What can hang from each mark:
sizeg: kelek pimad sili
sili: sizeg tiluf
pimad: kelek
kelek: sizeg tiluf tuvu
tuvu: kelek pimad sizeg tiluf
tiluf: kelek sizeg

(in the rows, 128 means zero)
Known rows, with every way that one mark hangs from another:
{sizeg kelek}: [124 130 142 124 142 143 113 113 136 131 140 107  94  82 133 148 114 159
 155 117 119 139]
{kelek {tiluf {sizeg sili}} {tuvu pimad}}: [144 134  87 152 102 141 109 192 141  76 114 121 143 124 123 142 142  92
  76 111 147 171]
{tiluf {kelek tuvu} sizeg}: [133 112 116 158 101 142  42 140 141 130  50 159 140 191 113 102 149 116
  80 174  94 184]
{sizeg pimad}: [124 117 126 125 130 113 141  99 134 135 153 128 156 142 130  88 117 156
 123 164 118 133]
{sili {sizeg {kelek tiluf tuvu}}}: [118 105 115 141 133 142  97  90 131 110 153 111  89  53 104 159 132 145
 145  89 134 220]
{sili {sizeg kelek} tiluf}: [ 99 134 183 110 149 151  96  72  97 165 163 115  95  28 120 155 118 153
 151 109 117 103]
{tuvu kelek pimad sizeg tiluf}: [152 121 145  91 150  77 189 173 152 142  88 125 128 176 117  85 122  67
 165 180 126 157]
{tuvu pimad {sizeg {kelek tiluf} sili}}: [145 167 110 125 144 142 140 167 137  78 135  84 101  94 142 167 113 124
 158  82 158 160]
{pimad {kelek {sizeg sili} tuvu}}: [111 122 111 115 114 109 175  67 140 121 151 155 127 118 124 161 134 148
 147  65 135  92]
{kelek tiluf {tuvu {sizeg sili}}}: [133 130  99 131 101 124 158 177 136 106 117 114 108 159 120 142 138 150
 152 116 114 184]
{kelek sizeg tuvu}: [111 112 120 138 112 118 125  50 143 123 125 128 126 118  97 127 129 143
 134 134 120 160]
{pimad {kelek sizeg tiluf}}: [148 115 110  97 133  94 160  68 140  89 145 163 119 140 132 134  91 144
 154  91 163 152]
{sili sizeg {tiluf {kelek {tuvu pimad}}}}: [ 91 141 157 122 124 134  48 108 104 142 123 155 156  36  94 123 149  83
  79 149 145 134]
{pimad {kelek sizeg}}: [127 120 131  91 136  92 161  39 142 121 145 163 129 135 130 128 102 150
 155 103 138 110]
{sizeg {kelek tuvu} pimad {sili tiluf}}: [ 96 147 145 154 136 155 131 157  92 163 176 102 120  67 129 163 151 158
 138  87 125  82]
{sili {sizeg pimad} {tiluf {kelek tuvu}}}: [ 88 118 148 140 125 130  62  78  95 167 132 160 165 103 102  95 150 126
  90 162 121 131]
{sizeg kelek sili}: [123 138 136 131 128 162 131 123 131 128 150  97  88  75 147 179 122 161
 149  93 118  84]
{sizeg {pimad kelek} {sili tiluf}}: [113 144 150  94 138 108 185 147  96 159 187 159 153 118 157 132 123 158
 137  92 137  22]
{tuvu kelek pimad {tiluf sizeg}}: [164 103 140 116 142 100 145 174 153 137  74 140 137 184 122  89 124  46
 111 181 127 138]
{tuvu kelek pimad}: [131 135 133 100 144  92 163 145 155 102 119 139 140  93 121 104 117  66
 140 168 179 134]
{sizeg pimad {sili tiluf}}: [110 142 151 122 123 138 152 142  94 157 173 124 145 109 142 125 122 153
 120 133 123  34]
{sili {sizeg {kelek tuvu} pimad}}: [ 91 110 125 149 146 132 110  42 129 146 171 107 132  73 108 125 147 157
 136 109 117 183]
{tuvu kelek}: [132 113 140 104 134  99 168 134 149 126 109 146 116 134 122 106 115 105
 161 174 148 132]
{tuvu kelek {sizeg pimad}}: [128 123 129 113 153  75 197 118 146 132 102 135 146 212 124  63 123 117
 180 192 137 169]
{tuvu {kelek tiluf} {sizeg pimad}}: [153 118 109 119 148  75 193 148 142 100 105 137 134 219 127  69 113 110
 179 176 163 209]
{sizeg kelek pimad sili}: [117 136 124 143 139 155 140 105 125 131 170  98 120 102 152 150 125 167
 138 100 126  86]
{tiluf kelek sizeg}: [144 119 129 143 111 146  45 124 139 126  54 160 138 198 133  97 122 121
  82 183 100 147]

Rows:
[133 133 111 155 113 134  38 149 148 107  60 153 166 151 110 102 150  77
  59 167 126 187]
{tiluf {kelek {tuvu pimad}} sizeg}
[115 105 104 154 144 132 106  72 127 115 173 108 122  79 111 131 139 150
 135  96 142 222]
{sili {sizeg {kelek tiluf tuvu} pimad}}
[129 127  87 147 112 116 169 158 130 108 134 112 140 184 122 113 144 156
 141 124 121 187]
{kelek tiluf {tuvu {sizeg pimad sili}}}
[120 148 161 123 107 163  79 160  95 151 111 150 119 105 141 148 124 133
 102 144 125  33]
{sizeg {sili {tiluf kelek}}}
[147 123 103 105 121 114 173  80 134  84 158 156 111 133 147 163  98 145
 147  64 166  96]
{pimad {kelek {sizeg sili} tiluf}}
[131 148  98 146 125 153 117 184 135  77 159  90 106  33 127 187 137 110
 125  63 169 164]
{sizeg {kelek tiluf {tuvu pimad}} sili}
[119 173 161  93 146 100 190 189 117 130 112 128 130 112 127 126 126  72
 167 149 166  72]
{tuvu kelek pimad {sizeg {sili tiluf}}}
[153 129 138 109 132 114  92 156 138 145  72 134 144 184 121  87 125  97
 111 177  98 152]
{tuvu pimad sizeg {tiluf kelek}}
[145 145 142 117 145 139 152 162 133 147 129  81 103 119 139 156 127 125
 155  98  99 105]
{tuvu pimad {sizeg kelek sili} tiluf}
[145 133 115 135 126 164 127 155 128  96 152  99  77  81 148 184 111 156
 147  80 144 124]
{sizeg {kelek tiluf} sili}
[142 122  96 149 117 137 151  55 126  86 162 121 138 149 136 133 104 147
 117 113 160 109]
{kelek {sizeg pimad sili} tiluf}
[147 121  94 105 131 103 187 146 129 100 182 155 146 149 162 128 114 157
 135  81 157 106]
{sizeg {pimad {kelek tiluf}} sili}
[142  88 110 164 105 138 136 157 129 172 114 121 151 217 127 107 159 137
  84 139  60 114]
{kelek {tuvu {tiluf {sizeg pimad sili}}}}
[148 115 125 135 120 132 123 138 124 169  92 130 144 245 144  94 134 146
 116 166  75  97]
{tuvu {sizeg pimad sili} {tiluf kelek}}
[ 96 121 165 111 138 120 125  59  94 168 174 135 156  89 117  97 119 150
 118 155 117  94]
{sili {sizeg pimad} tiluf}
[119 180 156 113 124 140  96 172 104 133  95 134 145 118 135 132 128 100
 114 149 136  70]
{tuvu pimad {sizeg {sili {tiluf kelek}}}}
[160 108 101 149 126 124 111 133 134 100 114 135 151 208 137  85 115 138
  93 160 127 190]
{kelek {tiluf {sizeg pimad}}}
[163 113 131 124 127 117 159 184 148 134  87 133 131 174 137 119 131  51
 105 154 129  82]
{tuvu kelek pimad {tiluf {sizeg sili}}}
[129 121 109 166  88 161  58 151 136 127  62 150 133 181 126 134 156 120
  74 149  96 129]
{tiluf {kelek tuvu} {sizeg sili}}
[106 162 142 133 108 151  73 188 104 132 120 143 148  58 118 151 150  88
  79 128 150  74]
{sizeg {sili {tiluf {kelek {tuvu pimad}}}}}
[130 132 120 166 135 164 112 111 131 128 130 102 126 160 156 138 131 156
 113 110 109 102]
{tiluf {sizeg kelek pimad sili}}
[144 125 146 123 134 146 155 152 126 171 120  88  76 159 141 157 125 165
 173 103  69 103]
{tuvu {sizeg kelek sili} tiluf}
[ 83 127 171 128 139 147  95  91  99 170 158 117  97  21  99 160 141 148
 149  98 111 138]
{sili {sizeg {kelek tuvu}} tiluf}
